Each row was made from one small tree. The marks that hang from a mark follow it in brackets, in the order of their numbers. Every link used is in the known rows. Write each row's tree.
Known rows
Q823{Q152{Q416} Q617{Q37 Q807}}: [ 1.90 -2.67 -4.86 -1.42 -0.70 -2.81 -2.94  1.40  1.39 -2.23 -1.60 -0.88
  0.23  0.11  0.02  3.68 -2.95  5.53 -0.07 -2.94  4.09 -1.39 -2.83  2.54
  3.49]
Q263{Q37 Q979}: [ 0.71 -0.69 -1.70  0.91 -0.87  0.16 -2.73 -0.59  1.09  2.11  1.23 -1.11
 -0.69  0.65 -2.32  1.62 -0.18 -1.57 -1.76  0.01  0.43 -0.13  1.89  1.97
 -1.04]
Q419{Q979{Q152{Q416 Q823{Q617}} Q263{Q37}}}: [-0.62 -1.79 -2.12  1.25 -3.93  0.97 -1.65 -3.80 -1.55  1.52  2.04  0.67
  0.37  1.29  2.18  2.47  2.23 -5.31 -1.33  1.87  1.24 -1.22 -2.26  1.99
 -1.46]
Q979{Q152{Q416 Q823} Q263}: [-1.68 -2.60 -0.02 -1.17 -3.65  2.91  1.42 -4.33 -1.38 -1.37  2.46  0.85
  1.11  1.83  6.12  2.41 -0.05 -5.21  0.87  1.22 -0.28 -0.48 -3.70  0.72
 -1.48]
Q823{Q152 Q617{Q37}}: [ 1.83 -2.37 -3.99 -2.85  0.16 -2.61 -3.61  1.62  1.71 -3.75  0.06 -0.99
  0.43  0.78  0.15  3.12 -3.49  4.42 -1.73 -2.70  3.27 -1.57 -0.30  1.98
  3.37]
Q807{Q617{Q37 Q823{Q152{Q416}}}}: [ 2.32 -3.08 -3.26  1.39 -0.57  1.20 -1.09  2.60 -0.35 -1.31  1.61 -0.03
  1.78  3.08  0.93  2.19 -3.34  1.20  0.39 -2.94  1.99 -2.17  1.89  2.73
  0.76]
Q823{Q617{Q37 Q807}}: [ 3.64 -0.65 -3.79 -0.63  1.47 -2.64 -2.40 -0.36 -0.72 -0.30 -1.44  0.59
 -0.19 -2.07 -2.12  3.37 -3.10  1.21 -0.36 -1.29  3.21 -0.27 -0.42  0.99
  1.31]
Q152{Q416 Q823{Q617} Q979{Q263{Q37{Q419}}}}: [ 1.86  1.57 -0.90 -1.15 -2.41  0.57 -3.22 -1.88 -0.05  6.55  1.46 -0.62
  1.02 -2.74  1.81  2.90  1.57 -2.05 -1.43 -2.15  2.29 -4.72  0.45  1.39
 -1.75]
Q152{Q416 Q823{Q617} Q979}: [ 0.58  1.02 -0.51 -0.19 -2.43 -0.78 -2.55 -0.89  0.04  4.23 -0.09 -0.70
  1.62 -4.06  0.33  1.09  2.56  1.35 -0.53 -1.84  2.13 -3.09  0.44  2.62
 -0.95]
Q807{Q617{Q823{Q152{Q979{Q263}}}}}: [ 0.52 -1.43 -3.39  2.20 -0.55  0.24  0.13  0.28 -1.58 -1.05  0.35  0.50
  1.60  4.58  2.05  1.44  0.73 -1.80  1.11 -1.14  0.45 -3.06  3.34  0.87
 -1.12]
Q823{Q617{Q37{Q263} Q807}}: [ 4.90  1.35 -3.31 -1.08  2.60 -1.86 -2.54 -0.44 -0.96  1.69 -1.13  0.14
 -0.55 -2.68 -2.07  2.88 -4.55  0.12 -1.38 -2.44  2.16 -0.89 -1.63  0.26
  1.88]
Q416{Q152{Q823{Q617} Q979}}: [ 2.13 -0.71 -1.56 -1.69 -2.06 -0.41 -0.61 -2.60 -1.32  1.47 -0.69 -0.32
 -0.23 -1.77  0.28  0.30  2.53 -1.04  1.54 -0.67 -0.05 -1.60 -0.30  1.75
 -0.84]
Q419{Q979{Q152 Q263{Q37}}}: [-0.94 -2.34 -1.71  1.95 -2.73  0.84 -1.01 -3.00 -1.93  0.41  1.83  0.11
 -0.10  3.44  1.34  1.32  1.99 -6.47 -1.53  2.15 -0.14 -0.05 -1.55  0.53
 -0.96]
Q37{Q263 Q419{Q979{Q152{Q416 Q823}}}}: [ 3.15  2.96  0.52  0.84 -2.11  3.09 -0.63  0.67 -2.10  6.58  4.48 -1.09
 -0.61 -1.50  2.58 -0.84 -2.12 -3.73 -3.60 -1.80 -3.31 -2.34 -4.17  0.45
 -0.34]
Q807{Q617{Q823{Q152{Q416 Q979{Q263}}}}}: [ 0.33 -1.57 -3.29  2.65 -1.42  0.59 -0.16  0.47 -1.23 -0.13  0.61  0.37
  1.68  4.60  2.56  1.54  1.27 -0.61  1.43 -1.44  1.01 -3.42  2.25  0.76
 -0.63]
Q263{Q37{Q419} Q979{Q152{Q416 Q823{Q617}}}}: [ 3.34 -1.47 -2.27 -1.01 -3.56  1.51 -3.45 -1.25  0.46  3.26  4.75 -0.85
 -0.71  0.42  0.97  3.48 -2.11 -2.08 -2.05 -0.52  0.63 -1.41 -0.18  3.21
 -1.54]
Q979{Q152{Q416} Q263}: [-1.05 -3.08 -0.95 -0.28 -3.14  1.97  0.44 -3.51 -1.18 -1.49  2.43  0.61
  0.45  4.34  5.65  2.50  0.68 -3.60  1.12  1.23  0.27 -0.25 -4.07 -1.66
  0.42]
Q419{Q979{Q263}}: [-2.10  0.58 -1.57  3.66 -1.85 -0.16 -0.24 -1.36 -1.93  1.47  0.44  0.63
  0.24  0.77  1.26  0.00  3.88 -3.61 -1.67  1.98 -0.75 -1.12 -1.08 -1.09
 -0.82]
Q152{Q416 Q823 Q979{Q263{Q37{Q419}}}}: [ 0.37  0.95  1.10 -0.46 -2.89  2.39 -1.54 -1.09 -0.17  6.82  1.85 -1.37
  1.37 -2.56  2.23  1.33  1.39 -3.69 -1.38 -2.39  0.49 -3.85  0.07  1.89
 -2.38]
Q979{Q152{Q823} Q263{Q37}}: [-0.33 -2.95 -0.04 -2.89 -1.88  2.80  0.61 -5.00 -1.06 -1.53  2.18  0.54
  0.45  2.22  3.49  3.00 -2.00 -8.30 -0.02  1.10 -0.04  0.04 -0.98  2.16
 -2.48]
Q807{Q617{Q37{Q263{Q979}}}}: [ 4.16  2.08 -2.81  2.23  1.96  0.43 -2.03  1.30 -2.04  3.76  2.87 -0.09
  0.84 -0.43  0.30  1.91 -4.85 -1.98 -2.01 -2.43 -0.39 -1.57  1.86  0.01
  0.31]
Q419{Q979{Q152{Q416}}}: [-1.15 -2.29 -1.17  3.10 -3.94  0.40 -0.87 -0.61 -1.54  0.72  1.83 -0.29
  0.30  1.92  1.29 -0.24  2.78 -1.55 -0.86  1.53 -0.11  0.31 -3.01  1.16
  0.27]
Q823{Q152}: [-1.53 -1.89 -1.19 -1.40 -0.84 -0.76 -0.10  1.28  1.46 -3.45 -0.52 -1.22
  0.22  2.21  1.33  0.08 -0.71  2.50 -0.23 -1.15  0.07 -0.56 -0.76  1.68
  1.48]

Which tree is each row?
[-0.93  0.24  1.05 -0.28 -2.66  1.90 -1.37 -2.04  0.02  5.30  0.52 -1.16
  1.72 -2.28  1.64  1.30  2.23 -3.76 -0.75 -1.81  1.13 -3.07  0.12  2.38
 -2.34] => Q152{Q416 Q823 Q979{Q263{Q37}}}
[ 0.50  0.17 -0.66  1.65 -3.99  2.26 -0.01 -0.54 -2.27  3.39  4.27  0.16
  0.08  0.43  4.21  0.73  0.73 -4.11 -2.01  0.66 -1.84 -2.00 -2.92  0.14
 -1.66] => Q37{Q419{Q979{Q152{Q416 Q823} Q263}}}
[ 2.61 -0.44 -0.51 -0.92 -0.04  2.11 -1.88  0.00 -0.84  1.42  3.31 -1.48
  0.84 -2.32  0.50  1.54 -5.84 -3.65 -3.78 -2.77 -1.33 -0.04 -1.76  2.48
  0.64] => Q617{Q37{Q263{Q979{Q152{Q823}}}}}
[ 2.87 -0.89 -0.52 -0.08 -1.62  1.29 -2.20  0.56 -0.47  3.71  3.04 -1.06
 -1.13  1.45 -0.87  0.77 -1.22 -3.38 -2.27 -0.47 -0.03 -0.73  0.07  1.77
 -0.84] => Q263{Q37{Q419{Q979{Q152}}}}
[ 1.74 -2.84 -3.53  1.93 -0.91  0.98 -1.56  1.71 -1.09 -0.07  1.60 -0.34
  2.32  3.59  1.95  2.54 -1.78 -0.72 -0.07 -3.23  1.89 -3.28  2.26  1.75
  0.45] => Q807{Q617{Q37 Q823{Q152{Q416 Q979{Q263}}}}}
[ 4.69  0.18 -2.19  1.49  1.99  2.05 -0.87  1.48 -1.86  1.89  1.98  0.42
  1.16  1.00 -0.38  1.52 -4.90 -2.63 -0.82 -3.04  0.34 -1.95  2.22  1.10
  0.00] => Q807{Q617{Q37{Q263} Q823}}
[ 4.51 -0.38 -4.37 -0.07  0.21 -1.39 -3.31 -1.14 -1.08  1.43  0.58 -0.15
 -0.42 -1.20 -0.60  3.78 -3.95  0.09 -1.43 -1.85  2.01 -0.57 -3.21  0.73
  2.15] => Q823{Q617{Q37{Q263{Q979{Q152{Q416}}}} Q807}}
[ 3.48 -1.71 -2.67  1.96  0.84  1.26 -0.72  1.52 -1.64 -0.09  1.77  0.88
  1.53  1.67 -0.46  1.97 -3.50 -1.60  0.15 -1.94  1.44 -1.38  3.53  1.77
 -0.60] => Q807{Q617{Q37 Q823}}
[ 0.49 -5.53 -3.06  0.85 -1.98  0.81 -0.71  1.50 -0.10 -2.06 -1.83 -1.66
  1.76  1.63 -0.34  2.20 -1.60 -0.36  0.00 -4.00  2.10 -1.78 -1.85  3.94
  1.15] => Q617{Q37 Q807 Q823{Q152{Q416 Q979{Q263}}}}
[ 3.87 -1.52 -4.71 -1.59 -0.03 -3.58 -4.00  2.59 -0.01  0.26 -0.70 -2.01
  0.34 -0.80 -0.82  2.94 -3.18  3.34 -2.01 -4.36  2.62 -2.72 -0.08  2.36
  2.46] => Q823{Q152{Q979} Q617{Q37{Q419} Q807}}
[ 2.66  0.63 -0.36  0.46 -0.77  1.00 -2.36  1.35  0.03  5.05  2.14 -1.06
 -1.15 -0.09 -1.93  0.36 -0.69 -2.24 -2.52 -0.91  0.12 -1.38  0.92  1.37
 -0.94] => Q263{Q37{Q419{Q979}}}
[ 3.55  2.63 -0.05  1.39 -1.78  2.47 -1.33  1.19 -2.00  6.55  4.38 -1.25
 -1.07  0.14  2.32 -0.87 -1.64 -2.66 -3.47 -1.72 -2.94 -2.14 -4.42 -1.07
  0.89] => Q37{Q263 Q419{Q979{Q152{Q416}}}}
[ 3.73  2.80 -0.29 -0.48 -1.05  2.80 -0.67  0.01 -1.58  4.70  5.05 -1.16
 -0.82 -1.15  2.74  0.41 -4.12 -3.95 -3.61 -1.81 -4.13 -1.85 -2.34  0.22
 -1.00] => Q37{Q263{Q979{Q152{Q823}}} Q419}
[ 5.12 -2.07 -1.31  0.26 -1.74  4.42 -2.31  2.36 -0.46  2.49  5.16 -1.62
  0.32  0.82  0.80  1.71 -5.55 -2.16 -3.59 -4.27 -1.06 -2.12 -2.37  1.56
  1.18] => Q617{Q37{Q263{Q979{Q152{Q416}}} Q419} Q823}
[ 5.25 -1.87 -1.42 -0.07 -0.88  4.01 -2.01  2.08 -0.88  1.58  4.89 -1.50
  0.22  0.78  0.26  1.59 -6.07 -3.31 -3.94 -3.94 -1.59 -1.74 -1.31  1.68
  0.75] => Q617{Q37{Q263{Q979{Q152}} Q419} Q823}
[ 0.91 -3.25 -2.03  0.00 -2.15  0.64 -2.54 -1.89  0.30 -0.16  2.60 -1.08
 -0.61  2.86 -0.78  2.35 -1.05 -3.42 -1.29  0.64  0.22  0.94  0.65  2.50
 -0.89] => Q263{Q37 Q979{Q152}}
[ 1.53 -1.83 -1.32 -0.92 -1.72  0.82 -0.66 -2.71 -1.10  2.26 -0.20 -0.99
 -0.86  2.14  0.87  0.49  3.10 -3.45  1.52 -0.70 -0.37 -1.40 -0.89 -0.78
 -0.15] => Q416{Q152{Q979{Q263{Q37}}}}
[-0.22 -0.88 -3.93 -1.37 -0.85 -3.33 -3.06 -0.75  0.52 -1.81 -1.05 -0.93
  0.63  2.42  1.88  2.50  1.91  2.15 -0.93 -1.37  2.27 -3.29  0.44 -0.29
  1.83] => Q823{Q152{Q979{Q263}} Q617}
[-1.79  0.74  0.99  0.63 -3.04  1.53 -0.35 -1.82 -0.76  4.31  0.49 -0.79
  2.10 -2.73  3.01  0.68  3.08 -2.74 -0.49 -1.35  0.17 -3.04 -0.76  1.37
 -2.04] => Q152{Q416 Q823 Q979{Q263}}
[ 2.67 -1.07 -0.50  0.29 -2.51  1.74 -2.49  0.81 -0.04  4.64  3.32 -1.23
 -1.01  1.34 -0.37  0.86 -0.74 -2.29 -1.93 -0.79  0.54 -1.07 -0.91  1.63
 -0.37] => Q263{Q37{Q419{Q979{Q152{Q416}}}}}
[ 4.97  0.34 -4.42 -2.68  1.51 -2.02 -2.84  2.10  0.29  0.23 -0.13 -1.33
 -0.78 -0.75 -0.07  3.04 -6.27  2.74 -2.31 -4.39  1.55 -2.42 -2.51  1.38
  3.11] => Q823{Q152 Q617{Q37{Q263 Q419} Q807}}
[-0.37 -1.48 -1.24 -0.87 -2.70  0.37 -2.42  1.47  1.48  2.31  1.15 -2.65
  0.56  2.62  2.78  1.24  0.99  1.16 -1.24 -3.17  0.91 -3.58 -1.19  0.71
  1.28] => Q823{Q152{Q416 Q979{Q263{Q37{Q419}}}}}
[ 0.07 -0.11 -0.27  0.09 -0.34 -0.06 -2.03 -1.50 -0.50  3.45 -0.05 -1.29
  0.67  0.81 -0.05  1.15  2.11 -4.08 -1.15 -1.16  0.82 -2.08  1.64 -0.45
 -0.86] => Q152{Q979{Q263{Q37}}}
[ 0.87 -1.72 -2.93  2.51 -1.29  0.24 -0.49  1.63 -0.80 -0.03  0.43 -0.09
  1.59  3.79  1.08  0.83  0.77  0.92  1.45 -1.85  1.10 -2.88  2.73  1.96
 -0.41] => Q807{Q617{Q823{Q152{Q416 Q979}}}}
[ 2.71 -4.12 -1.70  1.71 -3.44  3.69 -1.56  1.70 -1.35  0.67  4.31 -0.46
  0.96  2.06  1.55  1.84 -2.18 -3.18 -2.58 -2.08  0.33 -1.99 -2.00  1.56
  0.35] => Q617{Q37{Q419{Q979{Q152{Q416} Q263}}} Q823}
[ 1.00 -5.68 -2.73  0.73 -1.86  0.51 -1.03  2.64  0.31 -1.93 -2.02 -2.14
  1.68  0.79 -1.84  1.48 -2.10  1.22 -0.02 -4.50  2.30 -1.31 -1.35  5.04
  1.41] => Q617{Q37 Q807 Q823{Q152{Q416 Q979}}}
[ 0.62 -5.63 -1.55 -0.82 -2.10  2.21 -1.42  3.08  1.87 -3.73  0.76 -1.56
  1.58  2.19  0.03  1.46 -3.07  2.48 -0.96 -3.82  2.13 -1.34 -1.17  3.97
  2.26] => Q617{Q37 Q823{Q152{Q416}}}
[ 3.27  3.07  0.40  0.48 -1.26  2.65 -0.34  0.47 -2.54  5.70  4.16 -0.92
 -0.71 -1.53  1.99 -0.98 -2.62 -4.96 -3.91 -1.47 -3.75 -1.95 -3.17  0.52
 -0.81] => Q37{Q263 Q419{Q979{Q152{Q823}}}}
[-0.57 -4.34 -2.69  0.86 -2.25  0.67  0.22 -0.28  0.40 -1.25 -3.07 -1.21
  0.62  3.34 -0.70  1.47  1.51 -0.98  1.66 -2.10  1.79 -2.02 -1.09  3.49
 -0.48] => Q617{Q807 Q823{Q152{Q416 Q979{Q263{Q37}}}}}
